Each row comes from the steps of one path. Every step used is in the known rows, and no mark comes twice. Write the path behind each row, first mark first.
Known rows
kido -> kisa -> vonu -> kenok: 209; 75; 79; 250; -416; 234; 132; -148; -114; -244; 95; -377; 93; 164; -268; -260; 156; -295; 109; 152; 242; -190; 3; 119; -395; 422; -72; -25; 433
bevude -> kenok -> vonu -> nedima -> kido -> kisa: -31; -79; 201; 135; -281; 36; 10; -302; 233; 302; -20; -435; -2; 190; 71; 28; 11; -189; -256; -180; 90; -96; 340; 22; -345; 300; 180; -146; 166
zuvi -> nedima -> vonu -> kisa -> kido -> lelobez: -18; -269; 441; -710; -360; 222; 171; -433; 494; -210; -32; -390; -364; 61; -807; -84; 431; 108; -277; 143; 225; -261; 119; -407; -90; 157; 64; 95; 260
bevude -> kenok -> vonu: -46; -56; -2; 236; -565; 244; 184; -224; -242; -72; 24; 72; 60; 186; 135; 93; 116; 101; -216; -81; -9; -179; 215; -77; -33; 260; -257; 57; 347
kisa -> vonu -> nedima -> kido: -152; -355; -33; -149; -249; -48; -113; 32; 408; 83; 31; -106; 261; 171; -546; -32; 530; 265; -448; 185; 68; -448; 160; -113; -196; 292; 183; 134; 547
bevude -> kenok: -279; 30; 496; 170; -467; 450; 253; -200; 212; 214; 36; -130; 366; 202; 73; 338; -11; -175; -83; 171; 52; -123; 161; -215; -143; 583; -389; 38; 300
rekov -> zelu: 16; -33; 107; -73; -376; 328; 67; 297; -383; 717; 2; -243; 304; 117; 119; -96; 89; 145; -160; 578; 8; -120; 29; -146; -86; 320; -156; 139; 302
bevude -> kenok -> vonu -> nedima -> kido -> lelobez: -183; -210; 312; -283; -371; 173; 175; -206; 477; -79; -6; 22; -355; 102; -629; -158; 179; -75; -552; -69; 8; -548; 268; -234; -136; 82; -28; 102; 582
zuvi -> nedima -> vonu -> kenok -> bevude: 193; -69; -120; -413; -230; 421; -246; 107; 55; -427; 135; 140; -433; 65; 38; -477; 140; 109; -228; -333; 18; -167; -198; 96; -169; 381; -257; 264; 287
rekov -> lelobez -> kido: 20; -367; 25; -288; -488; -159; 390; 195; -232; 112; -25; -589; 307; 194; -173; 258; 155; 16; -609; 552; -20; -308; 143; -492; -109; 447; -127; 49; 487
bevude -> kenok -> vonu -> kisa -> zuvi -> nedima -> kido: -201; -371; -430; -202; -416; 211; 137; -160; 307; -132; -5; -322; 208; 123; -28; 257; 266; 299; -134; 152; -64; -332; 155; -293; -119; 302; 92; -85; 389
lelobez -> kido -> kisa: 232; -130; 279; -71; -349; -84; 190; -288; -102; 312; -27; -732; 78; 208; 106; 68; -65; -175; -352; 137; 212; -7; 124; -142; -373; 562; 66; -271; 33
kisa -> vonu -> kenok: 172; 16; -20; 142; -426; 255; 119; -18; -88; -329; 119; -196; 158; 164; -400; -229; 263; -123; 35; 271; 195; -318; -56; 42; -297; 403; -158; 86; 562
vonu -> nedima -> kido -> kisa -> zuvi: 17; -316; -358; -254; -411; -118; 179; -208; 48; 205; 67; -578; -26; 107; 195; 179; -5; 96; -17; 171; 218; -208; 423; -27; -421; 556; 173; -531; -18
zuvi -> nedima -> kido -> kisa: -47; -153; 163; -26; -321; 53; -15; -339; 262; 300; -62; -638; 65; 173; -10; 56; 179; -109; -223; -113; 133; -21; 109; -137; -314; 304; 124; -141; 140
kido -> kisa -> vonu -> nedima: -206; -208; 124; 31; -282; -185; -43; -2; 228; 263; 108; -216; 438; 205; -557; -488; 433; 116; -220; -132; 227; -183; 445; 71; -359; 412; 59; -54; 113
kido -> zelu: -186; -222; 96; -486; -434; 137; 135; -200; -51; 452; 45; -435; 560; 221; -480; 139; -52; 279; -286; 365; 276; -263; -139; -172; -161; 267; -39; 354; 293
lelobez -> kido: 193; -304; 38; -309; -368; -56; 242; -27; -113; 81; 2; -388; 225; 205; -167; 161; 111; 210; -593; 463; 117; -299; 8; -336; -184; 559; -64; -73; 339
kisa -> zuvi -> nedima: -326; -375; -498; -322; -513; 21; 179; -90; 128; 58; 55; -325; 325; 111; -178; -98; 350; 451; -50; -13; 111; -168; 309; -286; -209; 385; -211; -281; 51
zuvi -> kisa -> kido: 176; -234; 126; -457; -418; -175; 109; -564; -97; 107; -111; -326; 141; 147; -497; 285; 487; 259; -130; 272; 378; -106; 227; -279; -18; 383; 137; -336; 50
lelobez -> kido -> kisa -> vonu: 46; -261; 266; 151; -551; -43; 215; -300; -263; 55; -9; -552; 349; 164; -231; -33; 466; -9; -186; 233; 267; -78; 35; -57; -252; 600; 31; -108; 308
kisa -> zuvi -> nedima -> kido: -212; -430; -395; -330; -404; 80; 58; -130; 313; 13; -16; -305; 146; 104; -175; 234; 403; 380; -275; 187; 20; -354; 103; -311; -158; 289; 51; -104; 410
vonu -> kisa -> kido: 302; -241; 278; -524; -220; 6; 0; -404; 334; 147; -36; -559; 61; 192; -339; 390; 327; 208; 1; 529; 267; -136; 14; -373; -109; 488; 147; -27; 45
nedima -> kido: 55; -264; 60; -233; -300; 108; -72; -79; 281; 104; -10; -256; 54; 179; -186; 342; 314; 140; -439; 332; 55; -362; -107; -249; -120; 308; 66; 112; 525
vonu -> kenok: 264; 105; -31; -37; -278; 268; 73; 39; 72; -183; 126; -208; -7; 198; -224; -156; -48; -180; -64; 220; 148; -306; -15; -30; -336; 337; -184; 29; 405
vonu -> kisa: 295; -97; 108; -338; -153; 160; -21; 113; 300; -9; 164; -637; 481; 311; -136; 27; 34; -49; 5; 313; 114; -138; -84; -267; -195; 542; 54; 35; -39
rekov -> lelobez -> kido -> zelu: -212; -386; 1; -561; -526; -21; 411; -42; -267; 408; -21; -678; 636; 203; -472; 278; -103; 211; -510; 626; 153; -357; -33; -378; -122; 285; 1; 372; 489
kido -> nedima: -291; -116; 609; -118; -399; 61; 233; -299; 102; -140; -10; -12; -85; 144; -461; -225; 189; 133; -450; -33; 247; -142; 292; -200; -164; 291; -285; 256; 220
kenok -> bevude: 246; -187; 124; -423; -253; 127; -264; 27; 49; 86; 77; 98; -287; 152; 194; -182; 108; 98; -310; -193; 29; -183; -256; -69; -56; 594; -358; 132; 129

Which path is each row?
141; -259; -516; -251; -479; 125; 319; -71; -129; -193; 164; -487; 216; 166; 289; 241; -92; 167; 224; 321; 99; -220; 284; -140; -212; 622; 16; -387; -44 => bevude -> kenok -> vonu -> kisa -> zuvi
-280; -206; 410; -454; -446; 244; 157; -382; -94; -595; -4; -90; -177; 8; -633; -138; 637; 483; -491; -28; 383; 50; 388; -64; -72; 92; 142; 272; 222 => zuvi -> kisa -> kido -> nedima -> vonu
142; -103; 302; -14; -304; 40; -22; -326; 170; 319; -40; -639; -33; 192; 104; 196; 75; -223; -242; 41; 175; -47; 38; -81; -324; 388; 160; -142; 163 => nedima -> kido -> kisa
35; -125; 222; -38; -197; -68; -75; -223; 334; 382; -4; -547; 23; 201; -70; -15; 74; -160; -295; -81; 159; -106; 258; -19; -394; 345; 224; -152; 107 => vonu -> nedima -> kido -> kisa
358; -36; 73; -128; -295; 239; -171; -49; -84; -207; 94; -1; -359; 114; 126; -399; 58; -187; -39; -223; 80; -193; -261; 154; -221; 596; -273; 93; 288 => kido -> kisa -> vonu -> kenok -> bevude
-356; -276; 376; -370; -482; 265; 299; -14; -167; -585; 36; -224; -98; 35; -468; -153; 476; 363; -723; 113; 185; -53; 350; -174; -118; 129; 18; 466; 438 => rekov -> lelobez -> kido -> nedima -> vonu
330; -76; 3; -195; -295; 262; -177; 38; -65; -270; 114; 141; -315; 114; 29; -374; 130; -65; -89; -137; 50; -282; -306; 103; -150; 579; -330; 175; 383 => kisa -> vonu -> kenok -> bevude
-41; -39; -386; -231; -378; 460; 116; 70; 14; -589; 168; -239; -48; 58; -303; -313; 233; 182; -72; 52; 160; -181; 182; 54; -350; 174; -28; 68; 383 => kisa -> zuvi -> nedima -> vonu -> kenok
-34; -230; -20; 39; -614; -67; 175; -172; -409; -212; 51; -252; 715; 189; -558; -169; 701; 136; -59; 107; 307; -133; 104; -51; -31; 495; 16; -196; 262 => zuvi -> kisa -> vonu
-221; -239; -106; -89; -329; -257; 12; 89; 46; 36; 126; -66; 700; 219; -783; -543; 556; 251; -242; -137; 241; -265; 499; 31; -206; 389; 89; -157; 128 => zuvi -> kisa -> vonu -> nedima
-69; -203; 549; -300; -347; -12; 230; -572; 145; -275; -88; -146; -280; 118; -537; -41; 268; 262; -281; 107; 288; -128; 336; -281; -92; 247; -30; 229; 137 => kenok -> vonu -> kisa -> kido -> nedima
60; -175; 257; -475; -200; 312; 135; 53; 186; -578; 152; -552; 238; 186; -335; -147; 196; 190; -306; 233; 179; -44; 112; -192; -189; 379; 216; 299; 73 => lelobez -> kido -> nedima -> vonu -> kisa
184; -125; 66; -460; -176; 362; -59; 171; 229; -375; 210; -622; 378; 226; -196; -47; 261; 143; -113; 240; 153; -21; -30; -149; -177; 398; 218; 220; 22 => nedima -> vonu -> kisa
-23; -178; 315; 216; -550; 26; 94; -302; -169; 106; 21; -481; 336; 169; -229; -91; 528; -56; -26; 95; 290; -17; 35; 9; -237; 537; -27; -56; 249 => kido -> kisa -> vonu
-296; -312; -392; -225; -507; -7; 191; -220; 101; 154; 31; -510; 265; 108; -49; -131; 242; 283; 27; -120; 158; -41; 360; -208; -309; 408; -127; -397; -79 => kido -> kisa -> zuvi -> nedima
-58; -206; -271; -122; -242; -227; -106; 132; 104; 116; 123; 100; 153; 223; -407; -507; 274; 365; -446; -251; 68; -319; 500; 19; -222; 142; -6; 24; 141 => kenok -> vonu -> nedima
-126; -339; 56; -557; -395; 191; 210; -211; 525; -189; 5; -366; -235; 85; -584; -67; 233; 6; -329; 97; 51; -477; 81; -403; -146; 195; 28; -50; 418 => vonu -> kisa -> zuvi -> nedima -> kido -> lelobez
-250; -266; 32; -67; -291; -164; -53; 125; 254; 165; 135; -37; 506; 202; -691; -466; 543; 285; -292; -14; 179; -308; 389; -6; -261; 397; -27; 58; 242 => kisa -> vonu -> nedima
-228; -122; -101; 52; -292; -29; 20; 57; 170; 131; 110; 162; 238; 214; -296; -368; 149; 226; -353; -261; 14; -291; 578; 14; -216; 225; -101; 28; 186 => bevude -> kenok -> vonu -> nedima
-95; -292; -47; -278; -154; -40; -148; 67; 506; 193; 41; -119; 148; 194; -412; 31; 312; 223; -521; 147; 37; -442; 191; -161; -215; 248; 163; 99; 435 => vonu -> nedima -> kido
-14; -235; 393; -436; -393; 192; 135; -233; 412; -56; -25; -191; -387; 105; -585; 18; 244; -109; -539; 145; 89; -495; -31; -337; -111; 166; -44; 98; 581 => nedima -> kido -> lelobez
0; -180; -56; -470; -192; 377; -55; 159; 334; -392; 187; -607; 476; 208; -307; -190; 361; 255; -92; 91; 108; 9; 27; -204; -174; 319; 188; 224; -6 => zuvi -> nedima -> vonu -> kisa
39; -52; -353; -204; -378; 390; 209; -12; -59; -563; 129; -423; -83; 53; -203; -294; 115; 105; -121; 62; 176; -131; 226; 57; -425; 241; 74; -44; 344 => lelobez -> kido -> kisa -> zuvi -> nedima -> vonu -> kenok
-348; -299; -271; -389; -493; 327; 80; -73; -9; -339; 107; -406; 97; 20; -174; -192; 558; 509; -233; -124; 210; 86; 334; -31; -241; 194; 97; 3; 91 => kido -> kisa -> zuvi -> nedima -> vonu
-346; -159; 426; -318; -422; 366; 105; -131; -12; -558; 84; -48; -148; 45; -470; -259; 516; 401; -563; -71; 276; 13; 282; -29; -140; 114; -15; 454; 297 => kido -> nedima -> vonu
360; -83; 28; -146; -274; 257; -200; -66; -16; -230; 69; -1; -408; 102; 126; -294; 84; -171; -93; -172; 45; -259; -306; 138; -201; 558; -183; 126; 397 => nedima -> kido -> kisa -> vonu -> kenok -> bevude
118; -317; -457; -542; -392; 192; 200; 69; -19; -320; 216; -628; 216; 123; 98; 164; 113; 309; 109; 397; 208; -140; 219; -113; -266; 593; 178; -270; -80 => nedima -> vonu -> kisa -> zuvi
254; 16; 40; 198; -415; 186; 213; -146; -172; -267; 72; -434; 99; 161; -260; -223; 119; -263; -3; 244; 223; -233; 3; 70; -401; 472; -31; -55; 480 => lelobez -> kido -> kisa -> vonu -> kenok
-109; -190; 693; -361; -297; 19; 235; -549; 278; -171; -81; -225; -197; 125; -572; 8; 250; 198; -256; 190; 318; -119; 295; -327; -126; 341; -49; 219; 112 => vonu -> kisa -> kido -> nedima
227; -118; -57; -152; -282; 258; -190; -79; 37; -243; 53; 9; -339; 88; 52; -393; 156; -101; -79; -279; 11; -238; -254; 98; -204; 507; -210; 125; 380 => zuvi -> nedima -> kido -> kisa -> vonu -> kenok -> bevude
-291; -356; -307; -433; -500; 278; 165; -80; -73; -376; 89; -446; 102; 15; -171; -149; 517; 548; -336; -40; 192; 41; 327; -78; -258; 243; 136; -32; 134 => lelobez -> kido -> kisa -> zuvi -> nedima -> vonu
